What can hang from each mark
j_575: j_429 j_723
j_74: j_494 j_794
j_900: j_74
j_73: j_494 j_723 j_794 j_927
j_429: j_73
j_794: j_73 j_74
j_927: j_73 j_575
j_723: j_575

Each row was made from one small tree. The marks that hang from a mark follow it in brackets, in the order of their numbers. Every link used is in the known rows. Write each row's tree.
In the rows, 128 means zero.
Known rows
j_73(j_494 j_794 j_927(j_575)): [106 122 148 152 175 121 187 117 106 121 174 139  98 136 151  98 113 191
 159 115  95]
j_723(j_575(j_429)): [146 101 132 153  91  86 107 165 147 123 157 109 106 152 141 118 121 121
 115 142 112]
j_900(j_74): [122 133 107 112 114 139 146 117 121 116 109 161 112 113 108 150 113 125
 143 125 131]
j_429(j_73(j_723 j_794 j_927(j_575))): [ 87 162 139 112 125 118 165 107 119 149 183  69  90  92 166  51 133 174
 161 123 125]
j_429(j_73(j_723(j_575) j_794 j_927)): [116 155 135 136  88  82 122 115  99 131 197  89 114 125 182  57 134 141
 121 151 133]
j_927(j_73(j_723(j_575(j_429)) j_794)): [143 134 131 127  86  88 129 163 126 124 191  92 119 114 203  94 170 169
 145 144  66]
j_794(j_73(j_494 j_927(j_575(j_429)))): [ 84  71 157 164 125 141 175 180 147 148 161 100  87 101 117 121 135 172
 169 130  91]
j_429(j_73(j_494 j_723(j_575) j_794)): [121 100 132 107 103 127 114 124  80 131 178 127 119 139 170 109 120  95
 131 175  76]
j_927(j_575(j_429(j_73) j_723)): [113 108 132 104 102 143 130 148 172 184 167  64  60  99 123  96 114 141
 137 139 105]
j_73(j_494 j_927(j_575)): [106 108 133 146 157 135 192 134 116 149 138 135  93 122 122 105 120 161
 137 112 113]
j_927(j_73 j_575): [125 137 129 109 118 144 198 119 136 137 135 121  93 101 145 124 153 159
 152 108 101]
j_429(j_73(j_494 j_723)): [ 97  95 109  89 114 163 120 130 100 161 120 106 118 100 137 120 133  83
 132 158  93]
j_723(j_575(j_429(j_73))): [121  92 126 140  64  92  93 140 152 124 158  81  79 145 151 111 111  91
 120 160 114]
j_73(j_927(j_575(j_723))): [134 152 139 132 141 132 178 144 134 191 168 114  98 101 113  75 134 193
 112 107 147]
j_74(j_794(j_73(j_494 j_723(j_575)))): [127  57 149 101  80 172 147 192  82 185 135 145 192 102 108 149 169  94
 108 195 107]
j_575(j_429(j_73(j_794(j_74)))): [ 80  96 127 131 134 102  93 136 161  81 138  55  71 135 168 103  93 158
 166 151 101]
j_794(j_73(j_723 j_927(j_575))): [ 97 140 158 126 111 152 186 167 124 174 158  98 127  65 117  85 169 176
 154 118 136]
j_74(j_494 j_794): [141 116 126 123 106 143 126 122 142 148 127 104 133 125 139 145 124 153
 112 171 169]
j_900(j_74(j_494 j_794(j_73))): [119 106 131 114  67 178 148 129 138 135 124 141 127  90 107 188 124 148
 149 180 172]
j_723(j_575): [156 123 135 140 100 104 126 137 115 125 147 146 127 152 132 124 120 110
 105 140 130]
j_794(j_73(j_494 j_723 j_927) j_74): [ 82  88 136 132 145 160 154 193 102 148 109 108 141  78 116 108 152 168
 141 142 120]
j_900(j_74(j_494 j_794(j_73(j_723)))): [121 118 126  87  62 191 146 150 124 165 125 123 148  59 112 166 149 148
 149 183 165]
j_74(j_494 j_794(j_73(j_723 j_927))): [114 128 145 132  78 153 141 161 129 181 152  73 157  67 138 111 168 183
 125 175 186]
j_575(j_429(j_73) j_723): [114 107 120 114  92 133  87 146 165 173 162  68  85 105 135 106 120 128
 120 154 113]
j_73(j_494 j_927): [110 104 121 158 149 121 149 131 107 141 134 139 119 131 132 113 126 146
 121 130 121]
j_74(j_794): [124 104 128 110 119 138 140 133 128 156 108 119 163 121 119 135 142 127
 112 156 145]

Which tree is each row?
[ 89 136 131 131 112 121 171 102 140 145 146  81  67 109 135  80 115 144
 139 118 151]  j_429(j_73(j_927(j_575)))
[114 159 132 121 135 130 184 147 122 174 144  91 116  87 128  63 154 175
 134 102 139]  j_73(j_723 j_927(j_575))
[133  98 152 132  61 124 110 205 135 152 170  95 138 100 133 118 163 121
 135 158 101]  j_794(j_73(j_723(j_575(j_429))))
[ 82  70 125 128 103 170 182 147 103 155 108 164 152  85  91 164 140 140
 141 167 140]  j_900(j_74(j_794(j_73(j_494 j_927))))
[131 124 122 101  67 123 114 134 110 153 148  99 117 118 146  96 136  80
 108 158 127]  j_429(j_73(j_723(j_575)))
[107 110 115 100 166 150 159 151  93 114 118 123 129  98 177 120 151 180
 158 140  58]  j_927(j_73(j_494 j_723 j_794(j_74)))
[ 83 109 130 149 138 113 127  93 106 111 170 116  97 135 171 105 105 145
 147 150 106]  j_429(j_73(j_494 j_794 j_927))
[136 121 107 108  90 156 145 111 135 135 112 134 115 110 120 163 108 148
 129 168 176]  j_900(j_74(j_494 j_794))
[126 112 147 103  76 179 127 162 130 178 143  91 163  74 130 144 163 153
 131 187 160]  j_74(j_494 j_794(j_73(j_723)))
[102  49 148 114 114 185 148 159 109 161 114 146 175 106 101 176 148 111
 135 181 110]  j_74(j_794(j_73(j_494)))
[111 106 125 169  66  64 108 137 151 129 169  65  73 140 159  79 114 121
 111 148 137]  j_723(j_575(j_429(j_73(j_927))))
[ 94  53 127 100 100 196 166 148 103 147  97 179 159  92  82 195 134 109
 149 179 116]  j_900(j_74(j_794(j_73(j_494))))
[ 95  65 122  72  94 209 168 169  90 177  96 161 177  64  86 175 160 108
 149 181 109]  j_900(j_74(j_794(j_73(j_494 j_723))))
[ 81 125 131 162 112  76 102 113 157 104 186  54  78 128 183  78 112 171
 158 142 120]  j_575(j_429(j_73(j_794 j_927)))
[126 100 153 130  81 165 128 141 143 147 144 108 142 103 126 166 140 151
 133 185 167]  j_74(j_494 j_794(j_73))
[120 168 129 149 154 106 126 139 126 110 157  73  99 108 183  71 117 234
 142 136 159]  j_73(j_723 j_794(j_74(j_494)) j_927)
[132 142 140 164 107  62 115 170 123 130 202  79 122 130 182  56 145 183
 128 136 113]  j_73(j_723(j_575(j_429)) j_794 j_927)
[ 94  90 147 162 124 146 150 152 110 138 145 142 132 106 117 137 141 149
 144 144 119]  j_794(j_73(j_494 j_927))
[112 134 127 125 153 117 154 123 125  81 129 120 107 119 176 120 136 195
 158 127  96]  j_927(j_73(j_794(j_74)))
[ 78 145 122 121 143 106 126 127 117 118 140  60 103  99 171  55 127 177
 145 138 136]  j_429(j_73(j_723 j_794(j_74) j_927))
[110 100 162 137 135 175 186 170 118 195 177 144 109  84  98 116 142 180
 136 134 111]  j_794(j_73(j_494 j_927(j_575(j_723))))
[ 96 117 124 135 188 122 144 158  92 122 130 109 131 114 158  79 129 198
 142 133 103]  j_73(j_494 j_723 j_794(j_74) j_927)
[ 87 147 134 150 120  94 123  86 125 108 176  91  98 128 175  82 114 158
 147 138 138]  j_429(j_73(j_794 j_927))
[100 136 134 149 114  94  94 131 156 151 209  60  81 111 171  66 119 190
 135 146 121]  j_575(j_429(j_73(j_794 j_927)) j_723)
[ 88  75 107 101 103 148 102 158 133 160 130  67 100 101 145 115 132  94
 145 163  74]  j_575(j_429(j_73(j_494 j_723)))
